Known rows, with every step that occurs:
relo-zizof-ravived-sazos-teza-kesuge: [  4 -22   7   3 -48  14 -20  40 -26  81  -8  55 -42  10  20  12   3 -88
 -10  -3 -31   8 -37 -12 -11   4  17]
zasem-sazos-teza: [ 13  -9   8   7  -2  30  41 -11  -4  29  -2  26   5 -33 -29   8  12 -23
  11   5  25 -13 -30  19 -31 -16 -12]
zasem-sazos-teza-kesuge-zizof: [ 13  -4  34  -3  -7  19   8  -5   6  10   3  61 -47 -50 -20  21  11  -7
   3  29  18 -13 -33   0 -42 -27 -15]
konam-relo-zizof-ravived-sazos: [ 12 -40 -13   5  -4  15   1  -7 -41  72  12  22  10  19  15  -7  25 -90
 -24   4 -12 -18 -42 -29 -19  -2  14]
ravived-zizof-relo-zasem-sazos-teza-kesuge: [ 10  -5  57   2 -34  25  13  22 -18 -16  -1  47 -37 -22  -8  10  38 -35
   1  25  18  11 -43  19 -22 -11 -31]
relo-konam: [  2 -11  23  15 -28  27  38 -22 -28  51 -10  -2 -23 -13   2   2  21  -1
 -10  -3   9 -23 -39  -4   7 -16  16]
teza-kesuge: [ -4  -2  45   1 -24   7  18 -24  -7  28   3  41 -45  13  15  12  15  -9
 -18  22  -6  -4 -36 -21 -33 -13  14]
kesuge-teza-sazos-zasem: [ -6  -5  57  -5  37  22 -14 -24 -20  48  16  72 -48  14   6  10 -14 -13
 -33  12  24 -35 -33 -15 -16 -26  -9]
teza-kesuge-konam-relo-zizof: [ 25 -25  21 -13  -5   9  15 -28 -22  39  13  66   6  34  20  16  20 -51
 -24  37  -3  18 -46 -39 -34 -18   9]
teza-kesuge-zizof-relo: [ 22  11  72 -23  -9  -2  -9 -15 -12   4  21  61 -76   3  25  14  31  -4
 -27  36   2 -15 -42 -17 -12 -27  11]
kesuge-konam: [ 32  -1  37 -12   4  29  25 -32  -7  44  18  36   5  48  10   6  34 -11
 -17  15  15  17 -27 -20  -4 -22  14]
zizof-relo-zasem: [ 19  -4  65  -5 -12  18  36  -9 -25  37  13  12 -12   7  10   0  39 -33
 -15  -5  18  -5 -53  19  11  -6 -15]
kesuge-teza-sazos-ravived-zizof-relo: [  5  19  67  -5  32  26 -45  20 -34   5  25  69 -53  47  11   7   9 -12
 -28  39  30 -29 -35  -4  -2 -23  11]
kesuge-konam-relo-zizof-ravived: [ 43 -38  -1 -19   6  22   6 -26 -34  55  26  38  30  49  16   9  41 -69
 -25  28  18   4 -37 -38  -7  -8  11]
teza-kesuge-konam-relo-zizof-ravived-sazos: [ 30 -27  20 -16 -17   4 -20   2 -29  59  17  76 -15  42  30  17  19 -74
 -28  31 -24  21 -42 -49 -28  -6  17]
teza-kesuge-zizof: [  1  -1  55  -7  -3   5  -8 -26  -4  14  11  59 -76   2  17  19  23   4
 -24  36  -3 -16 -32 -30 -22 -38  13]
sazos-teza-kesuge-konam-relo-zasem: [ 29 -28  83 -14 -33  14 -18   4 -12  28   7  75 -12  -1  26  22  16 -40
 -16  25  -9  26 -51  -7 -52 -17 -22]
sazos-ravived-lipu: [  1  22  75  22   0  29 -12  -4 -12  34  -3 -28 -26  32  22  10  15 -11
  -5  31 -20   0 -14   7 -24 -13   5]
kesuge-konam-relo-zasem-sazos-ravived: [ 36 -25  46  -3  41  25  15 -19 -24  27  16  37  38   9   0  16  30 -13
  -6  33  30   8 -46  -1 -34 -23 -40]
zizof-relo: [ 28  10  38  -9 -17  15  34 -17 -21  26  16  16 -11  20  13  -1  37 -30
 -17   3  14 -15 -44   7   5  -6  15]
sazos-teza-kesuge-zizof: [ 10  -3  67  -6 -30  17 -29   6   6  13   2  69 -72 -21  22  19   9 -14
 -12  26 -14  -7 -31  -9 -31 -34   2]
teza-sazos-ravived-zizof-relo: [ 24  20  58   6  30  23 -24  27 -29 -17  15  49 -32  32  16  13  16  -6
 -18  45  28 -17 -37   1 -15 -16  12]
teza-kesuge-konam: [ 21   2  53 -17 -17   9  10 -28  -7  34  11  69 -30  39  17  24  22  -9
 -21  29  -3  28 -33 -33 -26 -22  15]
ravived-zizof: [ -3  -2  16  10  -8  32  15 -20 -17   3   4  13 -23  30   5 -12  47 -14
 -13  19  10  -2 -22 -18 -10 -24  15]
kesuge-zizof-ravived: [ 27 -13  37 -12   8  17 -26 -25 -13  25  22  27 -66  13  11  12  47 -12
 -25  23  19 -31 -27 -30   5 -24  15]
ravived-zizof-relo-zasem-sazos-teza: [ 13  -6  43   7 -20  34  22  15 -22 -11   1  23 -10 -18 -17  -3  45 -38
   4  10  32   3 -39  29  -7 -11 -30]
teza-kesuge-zizof-relo-konam: [ 24   5  69 -15 -29   9   0  -8 -22  13   9  53 -82 -17  22  20  28   5
 -24  33   5 -20 -50 -15   3 -26  10]
konam-relo-zasem: [  3 -39  50   9   5  15  23 -34 -25  37  12  10  11  -3  10  -7  35 -35
 -22   8   8 -19 -50  -3 -34 -18 -21]
zasem-sazos-teza-kesuge-zizof-ravived-lipu: [ 23  -2  59  -5 -24  21 -28   4   5  11   1  28 -69 -35 -24  36  12 -31
   1  40  10 -13 -18 -10 -38 -16 -10]
konam-relo-zizof-ravived-lipu: [ 18 -35  13   6  -7  15  -1 -25 -34  57  10 -22   8  28  11   4  33 -88
 -19  25  -2 -20 -28 -27 -15  -1  14]

Rows:
[ 28  -1  42  -9 -30  20  15  10 -11   7   0  57 -54 -69 -20  27  14  -8
   1  25  23 -21 -47  12 -17 -20 -14] => zasem-sazos-teza-kesuge-zizof-relo-konam
[  6 -20  64  26  25  21  12 -17 -24  26   6 -21  19 -16 -16   8  22 -27
  -3  35  13 -15 -39  12 -45 -16 -42] => konam-relo-zasem-sazos-ravived-lipu
[ 16   5  75  -8  14   7  -4  10 -19   0   8  57 -66 -26  11  26  23   8
 -10  43  17  -9 -50   7 -19 -25 -32] => teza-kesuge-zizof-relo-zasem-sazos-ravived
[ 12 -42  35   9   7  22  27 -15 -18  27   6  22  26 -45 -21   3  24 -42
  -2   6  22 -20 -52  18 -48 -13 -40] => konam-relo-zasem-sazos-teza
[ 11 -32 -17   3 -10  23  20 -15 -32  68   4  10 -11  34  12  11  31 -69
 -12   3  15 -11 -28 -17  15   2  19] => relo-zizof-ravived
[ -3  -2  26  19  -7  21  15   2 -19  64  -1  39 -23  -9  28  -9   7 -26
 -18 -22 -36   1 -34  -7 -21 -18 -14] => ravived-sazos-zasem
[ 28  -1  61 -15 -41  22 -12   4   1  26   2  75 -28  12  20  26  10 -25
 -11  24 -11  28 -33  -9 -39 -16   6] => sazos-teza-kesuge-konam
[  5  -2  54   0 -45  14  -4   1   3  26  -7  56 -41  -9  20  17   5 -29
  -9  13 -18   3 -39  -2 -42 -11   9] => sazos-teza-kesuge
[ 39 -39   1 -11   3  20  -9  -6 -35  69  20  59  24  31  36   4  28 -81
 -25  10 -13  16 -43 -36 -17  -9 -12] => kesuge-konam-relo-zizof-ravived-sazos-zasem
[ -6 -22  29  15  19  26  60 -24 -15  47  -3   3  -1 -24 -37   8  27 -11
  -1   0  35 -10 -41  17  -6 -17 -34] => relo-zasem-sazos
[ 31 -27  -1  -8  -2  20  28  -8 -11  34   7  71  26 -22 -17  25   8 -57
   2  34  17  13 -44  -8 -55 -13 -19] => zasem-sazos-teza-kesuge-konam-relo-zizof
[  13   -8   54   -8  -15    3  -47    6  -13   34    7   77 -103  -10
   43   18   19  -19  -31   25  -32   -8  -35  -40  -20  -21   -7] => teza-kesuge-zizof-ravived-sazos-zasem
[ 32 -31   0  -7  18  26  29 -34 -30  49  22  38  43  43  11   3  34 -56
 -21  21  16  11 -39 -29 -17 -21   8] => kesuge-konam-relo-zizof
[ 27  -6  75  -9   8  19   6 -10 -20  23  19  25 -48  -5  11   1  47 -15
 -25  11  24 -22 -45   8  19 -29 -13] => kesuge-zizof-relo-zasem
[ 23 -12  33 -17 -15  14 -15   3   1  10   4  60 -62 -44 -17  32  17 -22
  -2  36  23 -18 -31 -11 -33 -16 -11] => zasem-sazos-teza-kesuge-zizof-ravived
[ 21  12  56  13  18  28 -19  30 -41  -8   4  37 -39  11  14  16  11   6
 -16  42  30 -19 -46   2  -2 -15  13] => teza-sazos-ravived-zizof-relo-konam
[ 20 -47 -13  -2  -1  13  10 -29 -39  52  15  11  15  24  15  -3  37 -79
 -20  16   9 -22 -43 -28 -19  -1  14] => konam-relo-zizof-ravived
[ 17  -6  44  -1   5  19  60 -10 -21  32   7   8   0 -17 -28   5  34 -24
  -6   2  38 -13 -51  26  10  -5 -30] => zizof-relo-zasem-sazos
[ 14   8  54  11  46  18 -14   9 -21  27   6  44 -22  21  10  20 -10   6
 -17  32  22 -24 -34   0 -28 -19  13] => teza-sazos-ravived
[ 13  -7  22   0 -19  16 -14   6 -20  67   7  21 -42  25  17   0  27 -44
 -19  -7 -16 -12 -34 -21   2  -1  22] => zizof-ravived-sazos
[ -8  10  62   1  47  24 -36   1 -26  41  17  62 -47  39   7  12 -16  -5
 -25  30  23 -34 -33  -6 -12 -27  13] => kesuge-teza-sazos-ravived
[ 14  13  40  11 -16  33  -4  20 -42 -11  -5   7 -32  16  38   0  42   3
  -5  28   5  -5 -42   9   6 -14   6] => sazos-ravived-zizof-relo-konam
[ -5  -1  53  -6  36  25 -12 -18 -20  48  22  57 -46  33 -13   6 -10 -17
 -31  17  32 -38 -34 -20  -9 -29  20] => kesuge-teza-sazos
[ -8  -4  67  30  22  31  23  -2 -15  43  -9 -28  -6 -13 -24  15  15  -6
   7  20  17   1 -26  28 -16 -13 -40] => relo-zasem-sazos-ravived-lipu
[ 17 -32  65  -6  -8  18 -14   8  -7  27  -1  51 -65 -49 -20  29  23 -23
  -4  24  23 -10 -39   5 -22 -14 -38] => relo-zasem-sazos-teza-kesuge-zizof-ravived
[ 13 -15  24   2 -20  15 -15   4 -24  60   5  32 -42   8  34   2  23 -44
 -20 -12 -28  -4 -36 -21  -8   1  -7] => zizof-ravived-sazos-zasem
[ -6   9  29  19   6  32 -12   2 -24  -8  -2  16 -25  35  35   0  39   1
  -5  33  -2   2 -22  -3 -20 -22   8] => sazos-ravived-zizof
[ 29  -9  67  -6   7  24  12   8 -12  14  13  37 -37 -45 -16   8  35 -19
  -4  14  38 -21 -44  30   5 -26 -32] => kesuge-zizof-relo-zasem-sazos-teza
[ 11 -46 -10   3  -5  10  -1 -10 -41  69   8  31   7   6  36  -2  24 -92
 -23   0 -22 -10 -45 -27 -25  -2 -12] => konam-relo-zizof-ravived-sazos-zasem
[ 20   9  70  -1 -59  15 -30  49 -20  42  -1  69 -86 -41  25  12   5 -32
 -16   4 -34  -8 -54   3  -9 -23  10] => ravived-sazos-teza-kesuge-zizof-relo-konam
